In the rows, zero is written as 128.
Known rows, with every way that one mark hangs from another:
[M F [J [Q Y]]]: [105 108  90 183 176 117  94  77 146 119 121 124 147 156 123 154  91 146
  82 112  66 138]
[Q [E N] [J M] Y]: [152 135 155 115 118 115 168 172 139 148 138 164 119 106  63 113 124 112
  94 150 133 123]
[U [Q [E N] [J M] Y]]: [140 121 154  92  96 136 183 180 172 169 121 189 114 109  68  93 121 121
 141 177 146 139]
[Q J Y]: [129 175  99 121 115 164 168 125 137 114 125 140 117 120 118 153 126 144
 108 105 117 150]
[M [E N] [F P] [J Q]]: [ 61  38 130 132 214  91  43 106 170 119  93 111 141 137 178 133 184 130
 136  96  68 123]
[U [Q Y]]: [135 153  91 118  88 188 161 110 136 107 140 150 148 152 149 145  91 170
 142 135 124 148]
[Q [E N] [J [M F]] Y]: [144 111 167 141 163  99 149 166 130 169 122 163 112  90  32 106 109  85
 122 184 135 129]
[M [E N]]: [ 94 119 124 111 130 144 112 137 122 103 118  93 137 135 174 116 184 148
 134  84 121 134]
[U [Q [J M]]]: [143 130 127 121  66 171 144 141 136 119 107 152 114 114 108  98  98 116
 178 113 113 136]
[E [N Y] Q]: [121 172 135  97 127 117 160 116 113 141 148 120  88 162 126 129 139 161
 124 115 192 113]
[Q E J Y]: [146 179 118 130  89 158 175 140 130 143 142 145 144 120 126 160 134 135
 103 140 146 137]
[U [Q [E [N Y]]]]: [132 163 142 105  64 152 169 131 132 162 143 152 129 149 132 143 134 155
 158 152 174 137]
[M F J]: [108 118 132 190 143 161  90  94 105 115 127 123 164 148 114 137  91 132
 138  93  99 111]
[M [E N Q] F]: [ 82 101 139 115 185 105 105 130 118 141 107  93 119 133 156  83 177 118
 171 149 189 126]
[J [Q [E [N Y]]]]: [137 148 123 120 100  94 147 110 118 138 140 127 131 154 157 171 163 146
  88 119 127 128]
[E N]: [104 121 140 113 121 152 141 127 105  88 136 142 155 159 139 132 153 152
 126  83 128 117]
[P F]: [134 170 144 148  74 189 120 104 105  66 169 126 162 155 190 195 111 142
 130  51 136 129]
[M E]: [126 147 100 142 100 163  99 117 102  89 122  71 153 128 200 140 152 139
 133  86 110 141]
[E [Q J Y]]: [119 178 105 103 124 148 178 132 145 140 130 139 102 139 123 129 136 146
 114 133 184 131]
[U [Q [E N] Y]]: [116 129 136  93  94 161 180 146 153 146 144 178 160 155 132 127 134 163
 134 175 168 136]
[Z Y]: [136 122 105 133  82 164 106 115  87  85 136 119 129 171 166 155 106 113
 156  35 111  95]

Rows:
[124  54 162 129 194 105  50 137 111  94 121 102 136  88 135 105 128  97
 168 133  91 108]  [J [M [E N] [F P]]]
[130 121 131 102 160 100 128 159 136 133 140  96  99 127 122  72 127 137
  97 150 154 122]  [J [M [E N [Q Y]]]]
[144 176 146 121  90 131 153 127 102 143 158 126 134 143 126 162 140 146
 108 126 158 120]  [Q [E [N Y]]]
[169 126  85 148 124 106 116 101 117  72 148 121 142 140 139 142  74 140
  59 109  56 130]  [J M [Q Y]]
[124 126 126 107 150 116 130 172 162 140 100 111  75  81  88  89 146 114
 104 116  96 151]  [Q [J [M [E N]]] Y]
[116 144 126 141 164 115  98 111 116 148 107  68  84  97 124 132 144 119
 150 122 121 157]  [M [E [N Y]] F]
[170  68 138 165 143  81  70 100  88  87 154 137 192 119 167 157  95  92
 143 159  88  88]  [J [M [F P]] [Q E]]
[137 140 165 125 172  80 139 133 125 181 111 131  37 101  28  85 108  89
 158 153 178 121]  [E [N Y] [Q [J [M F]]]]
[139  38 166 135 173  63  82 121 108  99 144 158 176 125 139 135 129  90
 139 162 104  88]  [J [M [F P]] [Q [E N]]]
[135 166 111 106  65 179 189 146 163 161 121 172 140 122 129 144 127 141
 151 169 160 155]  [U [Q E J Y]]
[150 113 138 120 194 103 121 126 131 131 135 149  99  94  83 117  77  98
 151 183 154 103]  [E [Q [J [M [F P]]] Y]]
[154 148  88 138 101 120 146 103 119 107 153 126 180 160 184 177 126 153
  65 137 110 132]  [J [Q E Y]]
[137 136 146 142 164  94  97 139 135 171  79  79  41  56  58  95 127  76
 154 125 104 160]  [Q [J [M [E [N Y]] F]]]
[103 131  64 152 139 122  92 104 171 118 111  76 134 147 189 149 141 167
  59  81  54 151]  [M E [J [Q Y]]]
[142 124 147 148 147 114 124 126  99 137 117 128 102 110  81  84  97  80
 168 143 164 108]  [E [Q [J [M F]]]]
[130 183 147 109  90 129 176 144 129 172 125 143  96 118  97 150 169 128
 124 119 164 137]  [Q [E [N Y]] J]
[169 122 156 173 108 126 117 139  90 140 124 133 143  88  82 114  94  68
 158 156 129 115]  [Q E [J [M F]]]
[109 116 153  98  74 164 163 147 128 136 138 171 177 162 152 120 156 150
 169 147 172 124]  [U [Q [E N]]]
[ 94  83 131 158 182  91 119 115 159 157 125 158 155 160 107 138 139 137
  77 149 103 122]  [M F [J [Q [E N] Y]]]
[164 123  71 147 129 100  91 115 130  89 124  70 126 117 172 129 110 134
  66 114  49 150]  [J [M E] [Q Y]]
[154 144 110 115  88 164 161 141 156 132 114 160  97 106  86 111  75 128
 146 139 107 149]  [U [Q [J M] Y]]
[ 81  74 153  95 207 100  86 128 130 124 117 108 132 126 178 108 185 120
 187 153 184 104]  [M [E N Q] [F P]]
[ 96 143 113 143 115 147  95 121 131 139 129  75 143 163 185 104 150 155
 122  89 153 112]  [M [E Q] J]
